What can hang from each mark:
j_994: j_14 j_318
j_447: j_310 j_422
j_422: j_14 j_447
j_460: j_862
j_862: j_14 j_552
j_14: j_422 j_862 j_994
j_310: j_447

Each row was made from one small tree. Brackets hold a mark, then the marks that hang from it, in the order of their numbers. Every link used is in the known rows. Write each row's tree.
Known rows:
[j_862 [j_14 [j_994 j_318]] j_552]: [ 1.05 -5.29 -0.66  0.60  4.55  0.87 -0.65 -4.26 -0.87  1.35 -3.89  0.37
 -1.93 -3.77 -1.23  1.38 -2.04  0.81  2.20  1.53]
[j_310 j_447]: [-3.66  2.07  1.05 -2.91  0.05  0.82  0.28  1.43  0.98  1.85  1.95 -0.40
 -0.78 -0.88  0.38 -1.72 -2.58 -0.79 -0.01  2.28]
[j_14 j_994]: [ 1.90 -3.34  0.71  0.47  0.06  2.57  0.10 -0.28 -2.39 -2.56 -1.31  0.93
 -0.80 -0.52 -0.13 -1.79 -0.71  1.93  2.29 -0.87]
[j_14 [j_422 [j_447 j_310]] [j_994 j_318]]: [ 1.90 -4.29 -2.09 -4.74 -1.07  0.95 -2.11  0.38  0.94 -2.74  5.10 -0.52
 -2.60  0.90 -0.67  1.40  1.85 -1.26 -3.27 -4.69]
[j_862 j_14]: [-1.32 -0.61  2.40  0.50  2.49  0.52  0.93 -2.26 -0.50  2.51 -3.41  1.67
  3.35 -2.11 -1.04 -0.74 -3.99  1.21  4.50  2.74]
[j_422 j_14]: [ 1.92  2.72  1.46  2.76 -0.44  1.14  1.79  1.40 -1.94 -2.75  1.10 -0.58
  2.64  1.75  1.67 -0.54 -2.23  1.35  1.29  1.43]
[j_460 [j_862 [j_14 j_422 j_994] j_552]]: [ 0.37 -4.26 -1.05  1.63  3.80 -0.09  0.41 -5.56 -1.06  4.01 -2.75  0.24
  1.84 -2.70 -1.11 -0.48 -2.50  1.30  1.96  1.02]
[j_422 [j_14 [j_862 j_552]] [j_447 j_310]]: [-1.00  6.36 -2.08  0.96 -0.69 -0.77 -1.75  2.77  1.43  3.20  3.14 -0.64
 -1.09  1.63  1.26  1.41 -0.93 -2.33 -1.77  2.06]
[j_310 [j_447 [j_422 j_14]]]: [-2.95  5.42  0.15 -1.47 -1.70 -0.62 -0.31  2.29  1.02  2.14  4.85 -1.26
 -0.56  1.75  1.16  1.44 -0.52 -1.20 -2.68  0.93]
[j_994 [j_14 j_862] j_318]: [-0.49 -1.82  1.25 -0.30  0.10 -0.79  1.22  1.40  0.53 -4.47 -5.65  0.07
 -4.02 -3.30 -0.35 -0.94  1.59  0.43  0.37  1.15]
[j_447 j_310 [j_422 j_14]]: [-2.30  6.24 -1.20 -1.03 -3.60 -0.83 -2.55  2.57  0.87  1.83  6.15  0.40
 -0.35  2.26  1.32  3.49 -0.43 -1.45 -2.06  0.37]
[j_994 [j_14 j_422 j_862]]: [-1.28 -2.06  2.36  0.68 -1.12 -1.02  3.22 -0.72 -0.18 -2.56 -4.30  0.51
  2.02 -0.63 -0.36 -2.63  2.47  1.14  1.34  0.11]
[j_422 [j_14 j_862] [j_447 j_310]]: [-0.70  6.77 -1.20  0.41 -1.79 -0.70 -0.87  4.06  1.20  2.02  3.68 -0.25
 -0.61  2.55  1.07  0.92 -0.82 -2.28 -1.43  0.76]
[j_994 [j_14 [j_422 j_447] j_862]]: [-1.56 -0.76  1.72 -0.65 -1.62 -1.32  1.56  0.32  0.63 -1.57 -3.29  0.16
  1.82 -0.16 -0.67 -1.85  2.63  0.43 -0.12 -0.35]
[j_14 j_862]: [-0.85  1.54  1.63  2.45  1.53  0.75  0.85  0.21  0.07  0.90 -4.17  1.67
  0.68 -2.09  0.49 -4.58 -1.24  0.23  3.98  2.15]
[j_422 [j_14 j_994] j_447]: [ 3.48  1.42 -0.26  1.09 -1.51  1.34 -0.42  2.69 -2.10 -2.51  2.64 -1.14
  0.17  3.48  0.58  1.53 -0.29  0.97 -1.38 -1.60]
[j_14 [j_422 j_447] [j_862 j_552] j_994]: [ 1.65 -3.45 -1.52  1.15  1.90  0.43 -0.36 -2.59  0.24  1.12 -1.28 -0.13
 -0.12 -0.11 -0.28 -2.51  2.88 -0.30 -0.08 -2.32]
[j_862 [j_14 j_422 j_994]]: [ 1.39 -5.56  1.42  0.34  2.10  0.81  2.31 -4.32 -1.54  0.45 -1.62  1.12
  3.53 -0.19 -1.65 -0.46 -0.79  1.47  3.20 -1.80]
[j_994 [j_14 [j_422 j_447] j_862] j_318]: [-0.08 -2.33  0.84 -2.02 -0.64 -1.60  0.78  0.98  1.74 -3.99 -2.80 -0.86
 -1.90 -1.40 -0.70 -0.46  3.31 -0.28 -2.07 -1.38]
[j_422 [j_14 j_994]]: [ 3.86 -0.49  0.49  3.15 -0.72  1.73  2.01  0.98 -3.28 -4.21  1.10 -0.53
  0.59  2.50  1.07 -0.02 -0.36  1.80  0.81 -1.09]
[j_447 j_310 j_422]: [-4.36  4.48 -0.84 -3.20 -2.89 -0.22 -4.22  1.65  1.91  3.46  4.07  1.68
 -0.97 -0.48  0.40  1.98 -1.01 -1.57 -0.78  1.10]
[j_422 j_14 [j_447 j_310]]: [-0.57  5.98 -0.86 -1.48 -2.70  0.05 -1.77  4.13  0.62  0.62  5.84 -0.57
  0.43  3.05  0.97  2.61 -2.05 -1.33 -2.38  0.83]

Which tree is each row?
[ 1.31  3.54 -2.07  0.66 -2.01  0.08 -0.62  3.51 -0.08  0.51  3.58 -0.20
 -2.66  3.23  0.53  1.47  0.93 -1.72 -1.76 -1.83]
[j_422 [j_14 j_862 j_994] [j_447 j_310]]
[-0.85 -2.14  0.27  0.30  1.18 -0.90  0.49  0.35  0.66 -3.30 -6.13 -0.37
 -4.69 -4.31 -0.01 -0.61  1.41  0.27 -0.10  2.31]
[j_994 [j_14 [j_862 j_552]] j_318]
[ 2.44  1.72 -2.49 -2.03 -2.36  0.60 -1.98  4.11 -0.08 -2.29  6.19 -1.26
 -4.04  2.84  0.66  3.99  0.05 -1.41 -4.01 -2.45]
[j_422 [j_14 [j_994 j_318]] [j_447 j_310]]
[ 1.40  2.73 -1.85 -1.20 -2.97  0.78 -1.55  3.64 -0.91 -0.73  5.91 -0.67
 -1.73  3.73  0.57  3.12 -0.32 -0.84 -2.72 -1.70]
[j_422 [j_14 j_994] [j_447 j_310]]
[ 0.07  2.96 -2.39 -1.55 -3.33 -0.35 -2.69  2.60  0.29 -0.66  6.39 -0.15
 -3.88  2.08  0.90  4.65  1.38 -1.63 -3.46 -2.11]
[j_447 j_310 [j_422 [j_14 [j_994 j_318]]]]
[-1.88  0.95 -0.05 -3.85 -1.61  0.21 -1.77  0.42  1.69  1.26  4.54  0.31
  3.05  1.08 -0.02 -0.55 -0.98 -1.23 -1.25 -0.66]
[j_14 [j_422 [j_447 j_310]]]
[ 0.90 -3.82  0.11  0.91  2.36 -0.04  1.43 -4.00 -1.24  2.50 -2.22  0.85
  2.48 -1.52 -1.41 -1.00 -2.40  1.59  2.40 -0.56]
[j_460 [j_862 [j_14 j_422 j_994]]]
[-0.45 -0.85  0.41  2.34  2.76 -0.01  1.13 -3.33  0.80  1.65 -2.57  0.34
  2.94 -1.57  0.69 -4.34  0.53 -0.26  2.26  1.22]
[j_14 j_422 [j_862 j_552]]
[-0.10 -3.89  0.43 -0.19  1.02 -1.51  1.60 -1.29  1.11 -3.81 -4.33 -0.91
 -2.23 -3.00 -0.21 -0.89  3.06 -0.01 -1.04  0.23]
[j_994 [j_14 j_422 [j_862 j_552]] j_318]
[ 1.84  2.11 -0.01  1.88 -1.95  0.44 -0.95  0.98 -1.78 -1.51  2.21 -0.19
  0.37  2.41  1.04  1.74  1.23  1.36 -0.86 -1.50]
[j_447 [j_422 [j_14 j_994]]]
[-1.70  3.73 -0.53 -0.10 -1.25 -0.69  0.45  1.93  0.69  2.05  3.48 -1.08
 -2.54  1.98  0.73  0.79  1.65 -1.41 -2.26 -0.83]
[j_310 [j_447 [j_422 [j_14 j_862 j_994]]]]
[ 1.00  5.08 -0.49  3.01  0.78 -0.25 -0.52  1.84  0.22  1.54 -0.07 -1.13
  0.84  1.36  1.35 -0.27 -0.80 -0.43 -0.53  2.05]
[j_422 [j_14 [j_862 j_552]] j_447]
[ 0.08 -3.20  0.96 -3.96 -1.44 -0.97 -0.12  1.21  0.99 -5.30 -0.68 -1.35
 -0.91 -1.00 -0.67  1.11  1.98  0.46 -3.01 -1.28]
[j_994 [j_14 [j_422 j_447]] j_318]
[-1.93 -1.15  0.99 -0.16 -0.56 -1.54  0.72 -0.79  0.90 -0.20 -3.81 -0.29
  1.14 -1.06 -0.50 -1.33  2.49  0.37 -0.56  0.92]
[j_994 [j_14 [j_422 j_447] [j_862 j_552]]]
[-1.49 -1.68  0.50 -0.58  3.51 -0.46 -0.79 -4.72  1.00  4.95 -1.43  0.04
  4.64 -1.71 -1.08  0.53 -2.49  0.17  1.40  2.26]
[j_862 [j_14 [j_422 j_447]] j_552]
[ 1.72  2.72 -0.15  3.37 -1.24 -0.06 -0.21  0.94 -1.19 -0.42  0.49  0.18
 -0.45  2.05  1.11  0.57  2.29  0.46  0.03 -1.60]
[j_447 [j_422 [j_14 j_862 j_994]]]
[ 2.01 -5.33  0.28 -1.93  2.13  0.33  0.19 -2.84 -0.05 -0.17 -0.28  0.09
  0.96 -0.48 -1.93  1.37 -0.18  0.32  0.51 -2.84]
[j_862 [j_14 [j_422 j_447] [j_994 j_318]]]
[-2.27 -0.28  0.80 -2.71  0.88 -0.63 -0.29 -2.16  1.47  4.02  1.42  1.14
  4.19 -0.07 -1.50  0.83 -2.44 -0.87  1.17  0.36]
[j_862 [j_14 [j_422 [j_447 j_310]]]]
[-2.06  1.95 -0.43 -1.65 -0.40 -0.66 -0.64  0.38  2.72  2.90  1.81  0.78
  1.64  0.52 -0.10 -2.44  0.77 -2.15 -0.06 -0.77]
[j_14 [j_422 [j_447 j_310]] j_862]
[-1.66 -2.34  1.47  1.27  0.03 -1.21  2.36 -1.97  0.13 -1.29 -4.84  0.04
  1.43 -1.51 -0.19 -2.25  2.37  1.08  0.79  1.39]
[j_994 [j_14 j_422 [j_862 j_552]]]
[ 1.23 -2.64 -0.74  3.40  2.62  1.46  0.23 -1.92 -1.25  0.64 -4.75  1.10
 -2.74 -2.27  0.22 -3.21  0.86  0.68  2.94  0.60]
[j_14 [j_862 j_552] j_994]
[ 3.55  0.05 -0.63  5.43  1.35  0.99  2.10 -0.32 -2.48 -1.54 -1.55 -0.56
 -0.92  1.11  1.35 -1.12  0.76  0.77  1.37  0.06]
[j_422 [j_14 [j_862 j_552] j_994]]
[-0.07 -3.01 -0.94  2.06  3.78  0.30 -0.60 -4.20 -1.28  4.51 -4.28  0.73
 -0.08 -3.71 -1.01 -0.17 -3.89  1.53  2.64  2.66]
[j_460 [j_862 [j_14 j_994] j_552]]
[ 1.51 -4.75  0.79 -0.14  2.87  1.03  0.70 -2.24 -1.22 -0.68 -3.10  1.10
 -1.12 -2.31 -1.67  0.72 -1.81  1.06  3.01 -0.41]
[j_862 [j_14 [j_994 j_318]]]
[-1.40 -1.66  1.99 -2.55 -2.50 -0.70  0.64  0.42 -0.10 -2.82 -1.05 -0.27
  2.79  0.40 -0.82 -0.15  1.29  1.47 -1.08 -0.21]
[j_994 [j_14 [j_422 j_447]]]
